Each row was made from one walk, in order. Every step used is in the known rows, and no mark comes twice. Write each row's walk.
Known rows:
z-y: [-0.261,0.826,0.588,-0.920,1.180,-0.394,-0.408,0.215,1.111,0.483,-0.426,0.442,0.503,-0.884,-0.245,0.547,-0.247,-0.656,0.281,-0.048,0.415,0.309]
l-w-g-p: [-1.373,-0.259,-0.254,0.610,1.093,0.818,0.478,1.054,1.316,1.045,-0.999,-0.760,-0.649,0.430,-0.202,-0.689,-1.197,1.164,-2.238,-1.683,-0.931,-0.234]
y-w-g-p: [-1.025,-0.247,-0.606,-0.204,2.237,0.395,0.221,1.116,1.403,2.137,-1.291,-0.873,-0.552,0.247,-0.074,-0.540,-1.068,0.811,-1.827,-2.714,-0.965,-0.761]
w-g-b: [-0.067,-0.205,-1.309,0.926,1.730,1.070,0.347,2.261,0.585,-0.072,-1.689,-1.372,0.269,-0.296,-0.923,-0.320,-0.854,1.711,-1.427,-1.375,-0.258,-2.922]
p-g-w-b: [0.162,1.029,-0.681,0.461,1.819,-0.161,-0.097,-0.460,-0.907,1.519,0.814,0.267,-1.804,-1.529,1.924,1.071,-2.098,0.476,0.198,-0.355,0.869,-0.347]
p-g-w-l: [-0.747,2.285,1.177,-0.039,-0.319,0.878,1.454,0.132,-2.711,1.244,0.905,0.035,-2.181,0.183,0.991,2.351,-1.147,0.567,-0.356,-0.278,-0.602,-0.032]
g-y: [0.358,-1.120,0.173,0.702,-0.805,-0.205,-0.161,0.492,-0.275,-0.977,-0.432,-0.889,-1.197,-0.119,-1.111,0.817,-0.253,0.389,-1.010,-1.698,-0.475,-0.032]
g-l-w: [-0.957,-0.191,1.165,2.406,-1.919,-0.255,0.134,0.196,1.175,-3.115,-1.178,-1.414,-1.696,2.659,-0.619,0.305,-0.562,0.472,-1.253,0.264,0.418,0.976]
y-g: [-1.836,-0.861,-0.587,0.326,0.979,1.231,0.614,1.735,0.408,0.369,-1.500,0.599,-0.325,0.286,-0.236,-0.643,1.392,-0.713,-1.283,-1.258,-0.693,-1.342]
d-b: [-0.182,-0.171,0.423,0.556,-0.212,-0.353,1.519,1.341,0.151,-0.644,-0.489,-0.342,1.497,0.207,-0.180,0.493,-1.190,0.292,-0.587,1.390,-0.683,-0.497]
y-w: [-0.944,0.012,0.989,-0.348,0.119,-0.260,0.232,0.894,1.216,0.492,0.382,-0.688,-0.729,1.408,-0.010,-0.493,-0.868,-0.851,-0.112,-0.636,-0.337,0.392]
d-b-w-l: [-0.523,0.745,1.570,0.129,0.444,0.389,1.958,3.553,-2.232,1.274,-0.508,-0.267,1.824,1.171,0.378,2.099,-0.743,-1.117,0.206,0.777,0.444,-0.878]
l-w-g: [-1.602,0.902,-1.012,1.382,0.738,0.904,0.426,2.062,1.684,0.485,-0.565,-1.327,-0.639,0.915,-0.055,-1.554,-0.508,0.902,-1.423,0.381,0.299,-0.117]
z-y-w-g-b-d: [-1.994,0.809,-0.902,0.516,3.585,-0.878,-1.477,4.644,3.873,1.323,-3.316,-1.562,-0.508,0.950,-2.649,-0.378,-1.514,1.307,-1.186,-2.625,-0.618,-3.088]
p-g-l-w-b-d: [-1.559,0.727,-1.360,3.395,-1.108,-1.037,-1.970,0.872,2.226,-2.499,-2.385,-2.473,-2.612,2.538,-0.774,0.496,-1.981,2.221,-1.133,1.024,1.627,-0.705]
l-w: [-1.308,0.172,1.159,0.413,-0.995,0.123,0.467,0.876,1.191,-0.589,0.521,-0.664,-0.707,1.611,-0.227,-0.606,-1.044,-0.431,-0.470,0.388,-0.248,1.060]
b-w: [-0.141,-0.407,-0.121,0.383,1.103,-0.747,0.162,1.466,-0.761,2.291,0.263,1.518,1.070,-0.479,0.832,0.615,0.369,-1.690,1.232,-0.749,0.852,-0.652]
w-g-l: [0.103,0.280,-2.221,3.068,0.673,0.355,-0.509,0.505,0.426,-1.553,-2.888,-1.579,-0.896,0.442,-0.383,-0.133,1.032,2.341,-1.627,0.008,1.132,-1.112]
y-w-g: [-1.282,0.788,-1.299,0.646,1.828,0.556,0.084,1.980,1.647,1.497,-0.719,-1.294,-0.714,0.654,0.069,-1.530,-0.313,0.464,-1.006,-0.686,0.288,-0.718]
z-y-g-w-b-d: [-1.918,0.408,-0.884,0.089,5.874,-0.582,-2.735,3.259,1.511,2.432,-3.055,1.197,-2.064,-0.921,-0.756,0.002,0.304,-0.332,-0.703,-3.259,0.632,-1.718]
l-w-b-d: [-1.254,0.329,-0.547,0.911,1.142,-0.662,-2.580,2.177,2.213,-0.274,-1.300,-1.840,-1.575,2.024,-1.038,-1.193,-1.629,0.789,-0.423,0.050,1.208,-0.093]
p-g-y-w: [-1.202,-0.271,0.334,0.814,-1.958,-0.417,1.132,0.815,1.107,-0.080,0.558,-1.422,-2.047,0.781,-0.408,1.104,-2.107,0.108,-1.110,-1.284,-0.924,-0.218]

Write each row's walk:
[-0.161,0.142,-1.672,0.519,2.077,-0.810,-3.082,1.312,1.047,0.196,-1.777,-1.054,-0.848,0.421,-0.858,-0.533,-0.519,1.099,0.103,-0.286,1.442,-1.020]	w-b-d
[0.106,-1.159,0.540,0.072,0.910,0.090,-1.157,1.415,0.978,-0.529,-0.459,-2.848,-2.388,0.884,-0.550,-0.057,-2.049,-0.339,-1.136,-2.234,0.980,0.375]	g-y-w-b
[-2.175,-0.208,2.044,-1.132,2.754,2.062,1.220,5.277,-0.782,1.594,-2.510,0.428,0.652,0.523,-1.011,2.356,0.251,-2.457,-0.774,-3.226,-0.071,-3.078]	z-y-g-b-w-l
[-1.590,0.566,0.333,2.925,-3.341,-0.223,1.119,-0.403,1.290,-2.833,-0.482,-1.260,-1.756,2.054,0.045,0.987,-1.481,0.958,-1.226,1.434,0.306,0.338]	p-g-l-w
[-0.957,-0.084,-0.423,2.964,0.166,-1.016,-3.032,1.519,2.112,-2.852,-3.081,-2.526,-2.507,3.077,-1.425,-0.271,-1.055,1.816,-1.078,-0.149,1.861,-0.024]	g-l-w-b-d
[-0.192,-0.188,-1.870,3.996,1.579,-0.827,1.097,3.339,-0.167,0.067,-3.121,-0.440,1.746,0.116,0.258,1.028,0.227,0.914,-1.025,0.434,1.356,-2.324]	d-b-w-g-l
[-2.764,-0.980,0.595,2.706,-1.028,1.140,0.707,1.950,1.620,-2.749,-2.696,-0.956,-2.120,2.840,-0.901,-0.254,0.876,-0.156,-2.618,-0.959,-0.232,-0.318]	y-g-l-w
[-0.149,-0.150,1.983,-0.417,0.611,1.207,0.974,3.296,-2.313,0.752,-0.683,-0.638,0.534,1.207,-0.551,2.309,-0.939,-1.099,0.333,-2.091,0.279,-2.191]	g-b-w-l
[-1.662,-0.364,0.099,0.428,2.494,0.581,0.779,1.786,-0.519,1.591,-0.876,1.869,-1.764,-0.416,0.376,0.036,1.102,-0.807,-1.067,-2.876,-1.212,-0.864]	y-g-w
[-0.347,-0.527,0.278,1.000,0.984,-1.188,1.656,2.806,-0.625,1.526,-0.168,1.188,2.741,-0.296,0.660,1.019,-0.781,-1.427,0.624,0.630,0.253,-1.228]	d-b-w
[-0.059,-0.910,-2.123,2.051,1.911,-0.230,-0.113,3.145,-0.488,2.314,-1.284,-0.203,0.034,-1.208,-0.188,0.350,0.698,-0.068,-0.793,-2.400,1.038,-1.831]	b-w-g-y
[-0.456,-0.641,-0.219,0.744,-0.031,-0.329,1.701,2.028,-0.544,1.518,0.298,1.064,1.199,-0.634,0.483,2.108,-1.981,-0.808,0.669,-1.059,-0.077,-2.992]	p-g-b-w
[-1.325,-0.263,-1.420,1.487,0.272,-1.202,-2.079,2.113,2.055,0.115,-1.282,-2.558,-2.931,1.311,-1.334,0.633,-2.626,1.164,-0.922,-1.577,0.559,-1.303]	p-g-y-w-b-d
[-0.101,1.538,1.969,-0.602,1.075,0.982,0.423,0.608,-2.657,0.837,0.272,-0.080,-2.172,0.679,0.305,1.499,-0.248,0.127,-0.359,-1.327,-0.454,0.693]	g-w-l
[-0.791,0.605,1.212,-0.005,-0.635,1.231,2.075,2.742,-2.247,1.047,-0.013,-0.427,0.525,0.726,0.146,3.209,-1.923,-0.597,0.262,-0.790,0.152,-2.760]	p-g-b-w-l
[-0.141,-0.351,-1.508,0.204,2.100,0.658,-0.025,0.217,0.229,1.644,-1.572,-0.233,0.075,-1.134,0.121,-0.058,-0.122,1.561,-1.697,-2.070,-0.650,-1.288]	w-g-p
[-1.975,-1.118,-0.064,2.246,0.620,1.548,-0.570,1.932,1.706,-2.919,-3.003,-2.084,-2.414,2.444,-0.253,-0.623,0.046,-0.023,-2.476,-0.853,1.546,-0.330]	y-g-l-w-b
[-1.726,-1.916,-0.038,-0.551,1.341,1.204,0.745,0.713,0.156,0.908,-2.055,1.062,-0.256,-0.290,-0.216,0.448,0.702,-0.484,-1.988,-3.393,-1.679,-1.450]	y-g-p
[-0.220,0.241,-0.798,2.457,-2.287,-0.392,0.634,-1.392,0.003,-2.187,-1.077,-0.660,-1.137,0.472,0.290,1.771,-0.443,1.430,-0.776,0.932,0.527,-0.561]	p-g-l
[-2.199,1.533,2.056,-1.257,3.106,1.798,0.703,2.807,-1.121,1.787,-1.504,0.865,-2.023,0.149,-0.235,1.609,0.786,-1.342,-1.339,-2.668,-0.550,-0.386]	z-y-g-w-l
[-0.182,-0.962,-1.659,2.658,1.788,-0.679,1.290,4.517,-0.410,1.628,-1.797,-0.471,1.525,-0.914,-0.374,0.906,-0.489,0.337,-1.223,-1.184,0.355,-2.378]	d-b-w-g-y
[-0.229,0.131,0.356,-0.599,1.731,0.336,-0.967,0.900,1.147,0.393,0.031,-1.859,-1.134,1.031,0.516,-0.900,-1.757,-0.791,-0.114,-0.578,1.418,0.381]	y-w-b
